Each row was made from one small tree. The marks that hang from a mark follow it in brackets, in the order of their numbers. Every link used is in the known rows. Write each row's tree.
Known rows
Q_490[Q_307 Q_801]: [ 14.4  -7.8 -21.3   9.0 -32.9 -22.8 -22.2   0.0   1.6  -3.5  16.3 -19.2
  -4.4   2.0   1.1 -10.6  -6.5  -3.4   9.1   1.6   5.8 -15.5]
Q_374[Q_289[Q_307[Q_490]]]: [ 19.2  -8.4 -23.0   7.7 -26.7 -19.5 -12.4 -10.9   0.8  -5.3  23.1 -31.2
 -26.5  25.5 -11.8 -23.4 -17.1 -20.7   1.4  18.6  26.0 -21.1]
Q_259[Q_289[Q_307[Q_490] Q_740[Q_361]]]: [ 34.1  17.8 -24.6   7.7 -36.0 -16.2 -16.8  -0.8  -9.4 -12.2  27.2 -34.8
 -11.6  13.2 -12.3 -44.4 -20.1 -31.3  15.2  22.6  13.5 -14.5]
Q_566[Q_374[Q_289]]: [  2.7  -0.4 -12.2   0.4 -28.2 -19.9  -9.7 -28.6  -3.0   0.0  -1.1 -17.6
 -13.8   8.0 -29.9 -16.6  -7.9 -12.4  -4.2  -3.9  23.0 -23.3]
Q_740[Q_361]: [  6.5  15.1 -21.8   3.3 -26.6 -18.8  -2.5  16.0  -5.5  -7.2  11.8 -16.7
  -3.1  -2.8 -13.5 -33.5  -6.3  -4.6   5.4   2.0   9.3 -15.5]
Q_374[Q_289[Q_307[Q_490] Q_740[Q_361]]]: [ 24.2  18.1 -26.1   1.9 -36.3 -19.0 -17.3   0.8  -7.2 -13.0  10.3 -33.0
 -19.4  20.9 -11.9 -48.0 -13.7 -26.6  11.6  23.5  18.6 -20.1]
Q_259[Q_566[Q_374[Q_289[Q_307[Q_490]]]]]: [  4.3  10.0  -3.7   3.3 -27.9 -16.7 -10.6 -33.4  -4.3  -3.1  22.2 -28.4
  -9.4  24.3 -38.6 -38.0 -10.5 -20.8  -1.9  21.5  13.2 -23.9]
Q_289[Q_307[Q_490[Q_801]] Q_740[Q_361]]: [ 23.5   9.6 -26.8   2.1 -35.4 -21.6 -17.9   7.9  -6.0 -14.8  19.5 -33.8
  -4.0   6.8  -6.4 -69.9 -14.6 -12.7  15.3  40.2  14.5 -10.2]
Q_259[Q_289[Q_307 Q_740] Q_566[Q_374]]: [ 28.2  20.8   0.9   4.4 -32.7 -20.1 -17.0 -43.7 -14.5  -5.5  19.2 -31.8
 -10.2  10.6 -36.5 -31.5  -8.4 -22.2  12.5  11.1   6.3 -13.3]
Q_490[Q_801]: [ 10.4 -15.7 -21.7   9.8 -28.3 -24.3 -11.7 -12.6  -0.3  -3.4  12.7 -23.2
  -5.4  -1.0  -7.2 -35.5 -11.5   3.3   1.5  14.3  22.4 -10.3]
Q_289[Q_259]: [ 14.2  -4.7 -17.3   5.4 -30.6 -24.4  -8.1  -1.3 -10.3  -1.0   5.9 -20.8
  -6.5  13.1  -7.7  -8.8  -8.3   5.3  12.9   3.4  19.7 -10.1]
Q_566[Q_374[Q_289[Q_259 Q_740[Q_361]]]]: [ 11.2  24.3 -13.7  -1.2 -45.1 -17.9 -19.4  -8.3 -17.6  -5.8 -25.8 -18.8
  -0.9  10.5 -24.3 -39.9  -3.1  -7.5  15.5  -2.6  15.8 -16.3]
Q_259[Q_566[Q_374[Q_289[Q_740[Q_361]]]]]: [  2.2  38.7  -6.3  -0.2 -40.3 -17.0 -15.0 -24.7 -12.9  -8.3  -8.7 -21.7
   7.3   4.3 -35.3 -47.9  -1.4 -15.5   4.1   2.6  10.3 -20.4]
Q_374[Q_289[Q_259 Q_307 Q_740[Q_361]]]: [ 33.7  18.8 -21.1   5.9 -41.2 -19.2 -26.2   7.8 -17.3  -9.3 -14.9 -29.7
 -25.6  20.6  -3.8 -41.3  -2.6  -5.4  23.7   7.7  14.2 -12.7]
Q_374[Q_289]: [ 12.1  -7.5 -21.6   8.7 -29.4 -21.5 -12.4 -16.7  -0.6  -2.3   3.4 -22.6
 -19.2  11.6 -10.7 -11.1 -10.8 -11.0  -3.0  -1.9  27.1 -20.4]
Q_259[Q_289[Q_307 Q_740] Q_566]: [ 38.8  14.2  -8.2  13.1 -34.0 -21.1 -19.6 -31.8 -13.0  -7.6  23.1 -36.6
 -14.7  14.0 -16.1 -23.8 -11.1 -19.5  13.5  14.0  10.8 -11.6]
Q_361[Q_740]: [ 11.7 -19.4 -25.2   7.7 -21.4 -24.3 -15.6  -2.2  -6.2   0.3  11.2 -22.9
  -9.2  11.2  -8.2 -22.1  -8.3 -18.6   6.0  -2.5  25.4 -13.4]
Q_259[Q_289[Q_307 Q_740[Q_361]]]: [ 38.5  19.2 -20.7   8.2 -33.3 -17.1 -19.9  -1.0 -12.4 -10.9  13.8 -30.8
 -20.7   4.8 -10.7 -40.2 -12.3 -21.3  16.7   7.9   8.6 -11.9]
Q_490[Q_307]: [ 13.8   3.8 -19.5   1.6 -28.1 -22.7 -13.4   5.5  -1.5  -3.8  20.0 -17.7
  -8.9   7.8  -3.8  12.0  -5.4 -11.6   9.5  -5.7   2.0 -21.0]
Q_259[Q_289[Q_307[Q_490]] Q_566]: [ 24.2   3.7 -12.4  16.7 -28.7 -15.9 -11.5 -24.3  -4.7  -4.6  45.2 -34.6
  -7.0  21.9 -18.4 -27.0 -18.5 -24.5   5.0  21.7  11.3 -15.0]
Q_289[Q_259[Q_566] Q_307 Q_740[Q_361]]: [ 27.2  35.4  -9.4   3.9 -36.6 -21.2 -17.2   7.2 -22.2 -11.2   3.3 -30.1
  -3.0  14.7 -10.4 -51.2   1.2   0.9  27.4  19.4  -0.7  -6.8]
Q_566[Q_374[Q_289[Q_307]]]: [ 15.0   1.0  -8.7  -0.6 -22.2 -20.8 -15.2 -23.9  -4.0  -1.4   4.6 -22.9
 -30.9  13.7 -29.4 -28.3  -4.0 -12.2   0.6   3.4  15.5 -22.6]

Write each row's tree
[ 33.4  12.1  -9.5   9.8 -39.8 -22.4 -27.2 -25.4 -17.6  -6.3  -5.4 -36.2
 -19.5  29.5 -10.5 -26.3  -3.0  -4.2  20.6  13.8  16.3 -11.5] : Q_374[Q_289[Q_259[Q_566] Q_307 Q_740]]
[ 21.0  -6.3 -18.8   3.4 -28.4 -24.1  -9.4   4.1  -8.7  -4.4  23.6 -29.4
 -13.6  27.4  -7.3 -24.0 -13.4  -5.3  17.1  25.8  17.2 -11.5] : Q_289[Q_259 Q_307[Q_490]]
[ 36.2   5.2 -15.4  -1.2 -33.8 -30.2 -16.5  -4.5 -16.5  -7.5   1.9 -32.5
 -21.9  20.8  -4.3 -19.2  -5.5  -2.4  26.5  19.8  15.3  -7.7] : Q_289[Q_259 Q_307 Q_740]
[ 24.3   2.6  -8.4  14.6 -33.7 -19.1 -23.3 -15.7 -12.9  -1.4   3.5 -29.4
 -21.1  27.4 -10.3 -25.3  -2.0   1.5  13.4   7.0  12.8 -13.1] : Q_374[Q_289[Q_259[Q_566] Q_307]]
[ 30.4   4.9  -8.2  18.6 -26.4 -17.2 -15.1 -24.7  -7.9  -2.9  33.4 -30.9
 -17.8  12.1 -16.2 -25.4 -11.1 -14.4   7.5   8.2   6.2 -13.1] : Q_259[Q_289[Q_307] Q_566]
[ 20.4  20.4  -1.2  -1.4 -31.9 -23.9 -18.4 -43.2 -11.9  -6.1   0.5 -30.9
 -17.6  16.2 -34.7 -36.3  -1.3 -17.2   8.3  13.6  11.8 -19.3] : Q_259[Q_566[Q_374[Q_289[Q_307 Q_740]]]]
[ 16.7   6.1 -10.0   7.7 -29.0 -22.7 -10.0  -5.7 -11.5  -4.5  30.5 -31.8
  -0.7  29.4 -15.0 -31.6  -9.8  -4.2  16.8  30.4   9.7 -10.3] : Q_289[Q_259[Q_566] Q_307[Q_490]]
[ 19.7  15.1  -8.3   4.5 -42.4 -27.0 -12.5 -20.6 -17.4  -6.2   1.0 -29.3
   8.1  17.4 -13.2 -18.0  -5.5   0.1  19.4  14.0  14.9  -7.2] : Q_289[Q_259[Q_566] Q_740]
[ 23.9   9.5 -10.0  -5.4 -31.2 -26.3 -18.8 -32.0  -9.1  -5.8  -4.9 -28.9
 -29.8  14.4 -30.1 -29.5  -5.8 -17.7   9.3  11.9  19.6 -20.9] : Q_566[Q_374[Q_289[Q_307 Q_740]]]
[ 18.0  -2.1  -8.1   2.0 -28.9 -20.1 -20.7 -15.6 -11.8   0.8  -7.6 -23.2
 -28.1  21.5 -24.0 -25.5  -2.8  -1.7  11.3   2.2  14.7 -17.5] : Q_566[Q_374[Q_289[Q_259 Q_307]]]
[ 12.8  10.4  -2.7   9.6 -27.4 -15.2 -11.1 -35.3  -6.7  -2.4  41.0 -29.4
  -1.8  17.8 -37.4 -33.8 -16.5 -25.9   3.4  19.6   7.8 -17.6] : Q_259[Q_289[Q_307[Q_490]] Q_566[Q_374]]
[  5.8  10.2  -0.7  11.3 -31.0 -16.3  -9.5 -41.2  -8.0   0.4  22.6 -20.8
   5.5   2.8 -38.1 -21.0 -11.6 -15.2  -1.1  -1.9   8.9 -16.4] : Q_259[Q_289 Q_566[Q_374]]
[ 24.2  -0.3 -20.8   6.4 -44.6 -24.5 -22.3 -19.6 -14.0  -4.7 -17.9 -28.5
 -13.1  23.2  -4.3  -8.2  -8.9  -6.4  14.9   3.8  29.8 -13.9] : Q_374[Q_289[Q_259 Q_740]]
[ 24.4 -11.0 -14.3  23.8 -32.2 -14.8 -21.8 -26.7  -2.4  -4.4  43.5 -36.9
  -2.5  14.0 -13.5 -50.4 -21.4 -16.2   4.2  29.2  14.0  -9.9] : Q_259[Q_289[Q_307[Q_490[Q_801]]] Q_566]
[  6.7  25.6 -14.7  -4.9 -39.2 -18.6 -13.9 -16.2 -10.2  -7.9 -13.6 -19.3
  -6.3   2.4 -28.9 -41.3  -6.1 -17.0   5.1   0.7  16.0 -22.2] : Q_566[Q_374[Q_289[Q_740[Q_361]]]]
[ 11.2   8.3 -13.3  -4.6 -36.8 -25.1 -14.3 -39.1  -7.2  -4.9 -11.6 -23.6
 -12.2  10.2 -30.2 -17.7  -8.5 -18.0   2.7   4.7  27.3 -22.1] : Q_566[Q_374[Q_289[Q_740]]]
[  5.5  -2.6 -10.1   3.6 -35.6 -19.9 -16.2 -23.0  -9.7   2.1 -11.9 -17.5
 -11.1  15.3 -26.7 -17.1  -6.0  -1.5   5.6  -5.9  22.3 -18.1] : Q_566[Q_374[Q_289[Q_259]]]
[ 21.7  23.4   4.2  -4.5 -33.4 -27.3 -14.6 -25.9 -21.8  -5.1   2.6 -28.9
  -4.1  19.4 -32.9 -34.2   2.0  -0.5  23.7  20.2   3.9  -9.5] : Q_289[Q_259[Q_566[Q_374]] Q_307 Q_740]
[ 12.0   3.6 -10.9  16.6 -37.6 -17.6 -17.9 -22.7 -10.8  -0.5  -3.6 -24.7
  -3.4  22.4 -12.0 -17.8  -5.7   1.2   6.6  -0.4  19.6 -14.5] : Q_374[Q_289[Q_259[Q_566]]]
[ 17.3  19.5 -25.3   3.7 -39.7 -19.1 -17.0  -4.9  -8.7 -10.5  -9.6 -24.8
 -10.5   6.9 -10.3 -35.2  -8.0 -15.9   6.9   0.3  21.3 -19.0] : Q_374[Q_289[Q_740[Q_361]]]
[ -1.8  12.7  -2.4   4.6 -31.3 -17.8 -10.6 -40.4  -5.9  -0.3   5.7 -20.1
  -2.0  10.3 -36.0 -26.5  -4.7 -10.2  -5.5  -2.0  15.4 -22.3] : Q_259[Q_566[Q_374[Q_289]]]
[ 16.2  19.0  -2.8   5.9 -40.1 -20.8 -13.2 -47.5 -13.0  -4.2  13.0 -27.0
   7.6   4.3 -37.4 -20.5 -12.2 -22.0   5.2   5.5  12.1 -15.1] : Q_259[Q_289[Q_740] Q_566[Q_374]]
[ 10.6  38.4  -4.7   5.6 -41.3 -13.7 -13.4 -25.8 -15.9  -7.4   8.4 -21.8
  14.3  -2.4 -38.0 -44.5  -8.9 -20.9   8.5   1.8   3.7 -14.5] : Q_259[Q_289[Q_740[Q_361]] Q_566[Q_374]]
[  8.0  22.3   1.1  -3.4 -40.5 -26.6  -9.8 -30.8 -20.5  -4.0  -1.8 -24.4
  13.3  12.7 -33.1 -25.4  -2.8   0.7  17.9  13.0  11.4  -9.8] : Q_289[Q_259[Q_566[Q_374]] Q_740]
[ 27.3   7.0  -8.1  -2.3 -37.5 -24.5 -24.8 -24.0 -16.5  -3.5 -15.3 -29.0
 -25.9  23.6 -23.5 -25.4  -3.6  -8.0  19.2   8.1  18.2 -15.5] : Q_566[Q_374[Q_289[Q_259 Q_307 Q_740]]]
[ 38.2   1.0 -17.5   6.5 -38.3 -25.6 -26.3 -13.0 -14.5  -5.7 -11.8 -33.3
 -30.7  27.6  -3.0 -19.4  -6.6  -6.1  21.7  11.7  23.7 -12.8] : Q_374[Q_289[Q_259 Q_307 Q_740]]
[ 18.6  21.9 -21.2   0.3 -41.2 -23.3 -12.1  12.3 -18.0  -9.4  -7.3 -22.9
   2.3   8.0  -5.7 -33.8  -6.1  -0.1  22.7   7.7  11.1  -8.2] : Q_289[Q_259 Q_740[Q_361]]
[ 19.6  11.3   1.1   9.6 -24.9 -17.0 -12.9 -36.4  -9.7  -0.9  27.7 -25.7
 -12.3   8.4 -37.2 -31.8  -7.7 -15.1   5.0   3.2   3.8 -15.9] : Q_259[Q_289[Q_307] Q_566[Q_374]]
[ 20.3 -22.7 -25.1  13.9 -29.7 -19.0 -23.0 -15.4   3.2  -4.9  17.5 -33.9
 -21.4  19.8  -6.7 -46.6 -17.8 -13.6   1.2  25.1  28.2 -16.6] : Q_374[Q_289[Q_307[Q_490[Q_801]]]]
[ 37.7 -15.0 -25.0  14.6 -38.2 -20.7 -25.1 -24.1  -4.2  -8.7  28.6 -41.2
 -12.9  14.5  -7.3 -41.5 -26.7 -22.9  12.7  32.9  26.2  -9.3] : Q_259[Q_289[Q_307[Q_490[Q_801]] Q_740]]
